Every row comes from one small tree of marks. The marks that hang from a mark follow it in brackets, in the order of their numbers. Every link used is in the known rows. Which tree was each row made from?
Known rows:
z24(z452): [ -9  35  -1  41  -5  -5  -1  -4 -13 -33 -14   0  11 -14  -5 -15  15  -2
  -4  21  17  15  15  30   7   4 -10  15   0   1  14   4   4   0  -5 -17]
z154(z24(z145)): [  8  51 -14  12  -3 -14   3 -14   4 -21   1 -16  13 -15   1  14  29   1
  -1  15  20   7  49  10 -32  25 -69  55  36 -17  29  15  10  -3 -23   8]
z975(z269 z365(z24(z452))): [-27  20 -15  28   4  26  -6   9 -47 -16 -38  18   8  -7   3 -16  40 -25
 -22   7  32 -18 -14  39  22  -9 -25   2   9   4  25 -20  -3 -13  13  -8]
z145(z460): [ 18  -4 -17   7  -7  11  -4   6   2   9  -1 -29   0   0 -30 -27   0 -38
 -10  15   8  16   8 -12  12  -3   5   6 -18  13   6   9  12  23   1  -3]
z365(z24(z145(z460 z855) z452)): [-21  -2 -36  36  23  23  -9 -21  -6  21 -26  33  29  -5   9  -1  -3   7
  15  19 -14 -15 -12  33   3 -23  12 -16  -5  -4  55  -8   4   8 -45   8]
z460(z145(z24(z452) z855)): [-34  -5   4   4  -8 -13  -5   2  -4   1 -18   2  20  -1  -8   1 -25  31
  23 -17  13 -10   0  11  13  54  33  -7   5  15 -14 -31 -10 -17  -9  15]
z975(z269 z365(z24)): [-16  10 -10  13  -2  18  -4  21 -55   3 -26  10  -1  -6  -1 -11  42 -37
 -32  -4  42  -9  -5  18   7 -13 -34  12   4  17  14 -10   2  -1  27 -12]
z145(z24 z460 z855): [  9 -44  14 -36  -9  -4  -4  12  23  17   4 -27  28  30 -33   8 -25  -9
   6 -10 -35  -6 -37   5  13  14  45 -16 -16  19 -15  -6   7  33   7   7]
z143(z821): [-22  22  19  37 -38 -25  19  27 -20 -19   0  -1 -25 -27  -2 -18  40 -56
 -26  13  12   8  19  22 -15  11  -9  36   8  18 -16   2  15  35  39 -28]
z24(z145(z460 z855(z974)) z452): [-26  12 -31  48  26  30   8 -33  38   6 -32  22  35  12  -2   2  -6  36
   5  24 -28  -8 -16  -6  15 -12  13 -23   6 -16  36 -22  -5  -7 -39  10]
z154(z24(z145 z452)): [ -3  62 -19  27  12  -3   1 -26  15 -40 -14  -7  24 -18   4  11  25  14
   4  27   9   0  40  34 -18  25 -58  43  39 -30  39   3   1 -11 -36  11]
z821(z145(z460 z855) z718): [ 51 -55  14 -43  29  -2 -13  -6  -1  24  30  14 -34  -1  36 -35 -25   3
  16  -1 -21  19   4 -38   7 -29   7 -40   4  30 -39  37  -6 -19 -14  19]
z718(z821(z145(z855))): [ 10 -25  29 -21  18 -18 -13   9 -16   2  18  -7 -32 -12  27 -21  38 -23
   6  -6 -13  17  -7  -8  -7 -17 -20  14  -6  -4 -30  -2 -19 -16  28 -24]
z269(z975(z365(z24))): [ 13  20  -2 -11 -27  10   9  -1 -78   6   2  -4 -19 -16   8  44  48 -62
  11 -26  32  -5   3  17 -24  -7  -7   3  -5  -6  22   8  -2   8  13 -37]
z269(z975): [ 16  31   9  -8 -33   2  19 -12 -53 -14  12 -33 -16 -13   2  24  38 -41
  19 -13  28  13  23  13 -33  10 -11  12 -18  -2   8  23  -1   4   3 -30]
z143(z821(z145(z24 z460 z855))): [ -6 -28  29 -15 -27 -12   3  18   0  -2  11  -2 -24   0   7 -22  -1 -21
   3   8 -36 -18 -16  14 -10  10  14  -7   6  12 -30  -4   3  36  20  -3]
z975(z269 z365(z24(z145))): [-31  19 -29  25   4  26   9  10 -54  20 -40  23   0  -2   1   4  51 -18
 -21   3  31 -19  -1  10   7 -19 -51  16  16   5  23 -13  -1 -13  11  -5]
z300(z145(z24 z855)): [ -3  -2   3   2   8 -26   3   0  23  29  19   7  17  36  -3   7 -26  41
 -13  -4 -21   3 -23  -7   8   3  33  15  -3  28   2 -27   5   9  16  -2]
z143(z821(z145(z24) z718)): [ -1 -14  35  -2 -38 -29  11  25 -10 -29  31   7 -48 -41  29 -19  -4 -20
 -11  -8  -6  -5  12  12 -38   4  -5   7  13   5 -58  23  17  21  14   1]
z821(z145(z24 z855(z974)) z718): [ 31 -37  40 -26 -20 -24  -2  -1   3 -22  48  22 -15 -14  48  -1 -45  45
   7 -33  -2   7  -2 -21 -38   1  11 -34   3   5 -71  34  12  -7 -18  20]
z145(z460 z855(z421)): [ 28 -10  -7 -26  33   5   1   8  37  24  -9 -22   1  37 -30  12  -4 -16
 -12  17 -18  14  -2 -19  45 -27  11 -11  -3  14  25  14  -8  -1  27  -4]
z154(z24(z145(z460) z452)): [  2  48 -30  15  19  14  -6 -28  34 -28 -16 -19  26 -10  -8  -2  11   2
   3  35  -3  -4  28  23  -9  17 -36  29  31 -33  51  -5   0  -5 -49  22]
z300(z145(z460 z855(z974))): [ 15  -6 -20  24  23   8  -7 -12  57  37  18  11  20  35  -2 -24 -31  36
 -32   7 -18  12 -24 -44  18 -14  55 -10 -15  28  17 -31   3  11   0   9]
z145(z24 z855(z421)): [  1   2  25 -31  -4 -30   9  20  16  -9   4 -20  15  27 -25  53 -13  14
  -5 -10  -8   3  -5  15  14   4   4   9   1  -3  -2  13   5   2  40  -8]
z234(z855(z421 z974)): [ 13  61  15  11 -30   5  14  19  14 -32  30   2  -6  -4 -29  12   5  28
 -19  23  42  30  54 -21  12 -24 -31  31 -35   1  13  37   8  18  26 -33]
z421(z855): [  3  25  29   5  -9  -3  -7 -11   3  -9  -7  21  -4 -10 -36 -37  12 -40
 -15   1  33  21  21  -5 -12  17 -37  37 -14  36   5  22  11  26  15 -51]
z300(z145): [  8  24 -22  30   3 -12   7  -1   7  22  14   6  -4   9   1 -22  -1  16
 -26  16  15  25  12 -20   5 -17   2  31  -8  24  16 -15   9   1  12  -8]
z24(z145(z460 z855) z452): [-26   8 -29  32  40  25   5 -27  13  28 -40  13  24  22 -10   5   5  20
  21  34 -40  -6 -11   2  33 -18   2 -13  12  -2  45 -18 -12 -15 -31   6]
z145(z24(z452) z855(z974)): [-21   5  32  20 -25 -12   3  -6  25 -43   7  10  48  10   1  18 -32  41
  -4 -19  -3 -11 -32  32 -12  33  40 -18  -8 -10 -16 -13  13  19  -6   4]

Which tree is each row?
[-13  -5 -25  10  26  11  12 -13   6  50 -24   3  12  24 -14  12  15  -2
  16  19 -29   5   1 -26  20 -19 -11  -1   7  17  25  -4  -1  -4 -11   2] => z24(z145(z460 z855))
[-15   7  -2   3 -20  -7   7  13  26  -8  -4  -6  11  -2 -12  25 -42  41
  -5 -34  38  -6  10 -22  -1  45  26  -6   0  -8 -22 -16  -1 -15  11  21] => z460(z145(z24 z855(z421 z974)))
[ 15 -44  19 -32  29  -5 -17   7   5  13  15 -14 -27  -6  14 -34  24 -32
   3  -1 -28  13 -20 -19   5 -24  -1  -2 -14  -3 -26  -9 -23  -9  20 -11] => z718(z821(z145(z460 z855)))
[-20  15 -49  54  12  28  -6 -17 -12   4 -25  30  22 -24   3 -11  -4   0
   7  19   7 -12   1  31 -11 -25   1  -3 -13 -18  56  -3  12  11 -53  11] => z365(z24(z145(z460) z452))
[-19  19 -39  28  54  28  11 -23  40  20 -46   7  18  30 -19  23   0  26
  10  41 -37  -4  -1  -2  47 -34  -9 -11  16 -21  60  -8 -19 -28 -16  10] => z24(z145(z460 z855(z421)) z452)
[-27   4 -41  17  13  43   1   5 -40  29 -43  13   3   4  -9  -4  37 -31
 -21   9  19 -23 -13   3  17 -27 -39   5  11   2  29 -20  -2  -7   4   5] => z975(z269 z365(z24(z145(z460))))
[ 14 -18  31 -35 -19 -23  -4  -2 -31   4  21   5  -7  13  18  -3 -10  32
  34  -7 -13  -2  -2   6 -12  11 -18  -7  -1   5 -34  16  -1   6   4   0] => z821(z145(z24 z855))
[ 13 -39  17 -17  18   7 -15   1  22   0  22 -11 -20 -10  20 -32  14 -18
  -7  -9 -19  11 -23 -29  -6 -19   8  -8 -20 -15 -28 -11 -16  -3  12  -5] => z718(z821(z145(z460 z855(z974))))
[  2  26  -7  -2 -21  18   5  -8 -73  -6  -6   3 -11 -16  10  41  47 -53
  12 -15  26 -11  -4  34 -13  -7   1  -1  -2 -17  32   1  -9  -2   2 -34] => z269(z975(z365(z24(z452))))
[ 28 -41  40 -49  -5 -34  -3   0 -17   0  42  13 -23  -6  39  -3 -33  26
  21 -20 -14   8   5 -10 -21  -5  -2 -26  10  17 -60  37   5 -13  -8  17] => z821(z145(z24 z855) z718)
[  9 -41   8 -32   0   0 -18  15   7 -14  24 -39 -27 -16  -3 -35   3 -32
  -1 -10 -14  -1 -22  -7 -19 -10   0  11 -29 -33 -35 -10  -8   5   8  -1] => z718(z821(z145(z24 z460)))
[ -5  14 -10   0  14  -6   2  10   0  22 -20   3 -10   5  -8   8  -4  11
   4  -6  33  13  35 -25  24  24  -2   5  12  20   0  -4 -11 -35  23   1] => z460(z145(z855(z421)))
[-27  11  -5  -2   4  -8   0   9  19  -9 -24  -7  13   6 -18  19 -29  38
  13  -9  19 -10  10   6  27  42  22  -5   5  -5   0 -22 -13 -30   5  14] => z460(z145(z24(z452) z855(z421)))
[ -9  -8  31   9 -29 -23   5  18  -6 -43  23  12 -39 -41  30 -25  -9  -9
 -10   2 -11  -9   6  24 -31   7   4  -2  13  -5 -45  16  10  15   0   3] => z143(z821(z145(z24(z452)) z718))
[ -3  24 -16  -3 -17  19  16  -9 -79  21  -7   5 -17 -13  11  56  54 -52
  20 -22  23 -13   8   9 -23 -15 -19   7   5 -15  32   5  -5  -2   0 -31] => z269(z975(z365(z24(z145))))
[ 50 -35  -2 -26  11   5 -12  -2  -4   9  32  -1 -43 -23  25 -48 -26  -9
   6   2   1  19  22 -38  -8 -30 -10 -24  -3  14 -38  41   6  -9 -27  19] => z821(z145(z460) z718)
[  2 -23  23 -19  -9 -15 -12  15 -11 -20  25 -26 -28 -25   9 -21  18 -20
   1 -13  -1   4  -9   1 -30  -4 -22  24 -21 -33 -42  -3  -6  -1  17 -11] => z718(z821(z145(z24)))
[ -1   6 -36   3  39  16  17  -7  26  47 -27  -6   2  31 -23  31   4   4
   2  25 -26   4  10 -29  28 -34 -24   4  13  -2  36   6  -8 -17   3   6] => z24(z145(z460 z855(z421)))
[  3  17  -4  11   6 -16   8  -2  64   6  22   6  20  39  -6  27 -46  65
 -39  -8  -5   4 -15 -20   5 -13  38  10  -5  -2   9 -21   8   0  21  10] => z300(z145(z24 z855(z421 z974)))
[ -8  -9 -11   4 -14  12  -8   0  21 -26  -8 -36  25   3 -42 -14 -37  -4
   0   7 -10 -12 -28  26   5  14  37  -6 -27 -20   6 -12   8  27 -25  16] => z145(z24(z452) z460)
[-33   5   6  20 -21  -4  -4  -7  16 -20 -11  10  31 -10  -2  -1 -39  49
   8 -26  28 -10  -6   1  -2  63  46 -20  -1   0 -26 -34   0 -14 -16  21] => z460(z145(z24(z452) z855(z974)))
[-22 -13   8 -12 -20 -18   0  12 -15  13  -8  -6  11   1 -12   4 -20  17
  18 -28  20  -4   7  -9   4  56  24   2   2  26 -27 -21  -5  -9   5  11] => z460(z145(z24 z855))
[ 26  -1  -9  -3  17  14   4   4  59   2   0 -10  17  25 -23  16 -19   5
 -28   5  -2  11  -7 -31  23 -16  27 -25 -10  -2  16  10  -1   7  20   6] => z145(z460 z855(z421 z974))
[ 20  -4  23 -39  -3 -19   3   3 -11  -3  16   1 -16  19   6  18 -16  39
  19  -1  -9  -4  10   4  -1  -7 -27  -5   3 -12 -22  25  -9  -6  16   1] => z821(z145(z24 z855(z421)))
[ 18 -20   4   3  -2  11  -4  -4  36  11   7   0  24  17  -7 -14 -15  -6
 -13  -2  -6  12 -18 -23  10   4  39 -27 -14  23  -4  -1   7  20   3   1] => z145(z460 z855(z974))
[ -8 -10 -30   3  20   6  -7  10 -42  58 -25  35   5   4  -1  26  33 -33
   1  -5  -6 -14 -13  -6  19 -31 -10   2  17  10  33  -8   1   6   9 -16] => z975(z365(z24(z145(z460 z855))))
[ -7  -2  33   3 -24 -25   8  14 -25   1   7  20 -36 -11  31 -21  35 -21
   1  12 -15   1  13  15  -9   3 -14   9  18  27 -30   5  -1  19  38 -24] => z143(z821(z145(z855)))
[-13  32 -18   8 -13  22  13 -18 -71  10 -15  12  -9 -13  10  51  46 -40
  23 -13  17 -16   0  24 -17 -15 -11   1   5 -25  43  -3 -10 -11  -9 -29] => z269(z975(z365(z24(z145 z452))))
[  3  31 -16   4  32   8  -6 -29  37 -13 -17  -7  29   7   2   9  12  15
   9  31 -26  -4  16  20   9  17 -26  14  39 -18  50  -9 -11 -12 -40  21] => z154(z24(z145(z460 z855) z452))
[ 13 -15   1 -24  -5   7   1  10  71 -14  10 -28  33  32 -35  35 -53  26
 -23 -16 -12  -9 -30 -13   4   2  48 -23 -20 -23  -1   1  10  20  10  20] => z145(z24 z460 z855(z421 z974))
[ 42 -68  25 -62  10  -9 -13   0  12  12  37  -1 -22   2  23 -18 -50  16
  19 -14 -30   2 -12 -25  -9 -13  22 -41  -2  18 -50  32   1  -6 -19  27] => z821(z145(z24 z460 z855) z718)
[-33  16 -10  21 -24  -1  -3   3 -14 -18 -18  -9  13 -22 -20 -13 -30  23
  13 -14  38  -8  13  10   0  55  16   7  -4  -5 -19 -28   0 -10 -21  18] => z460(z145(z24(z452)))
[ -2 -29  37 -20  -8 -16  -9   9  10 -22  30  -9 -13 -14  23 -11   9  -1
  -4 -26 -11   3 -25  -7 -30  -2   1   5 -19 -26 -53  -9  -7  -1  17  -8] => z718(z821(z145(z24 z855(z974))))
[ 29 -40   2 -27   3   5 -14  -8   9 -21  28  -5 -24 -19  15 -39 -59  20
  17  -2 -14  -3  -3  -9 -12 -11  17 -38  -8 -16 -39  26   2  -7 -45  34] => z821(z145(z24(z452) z460) z718)
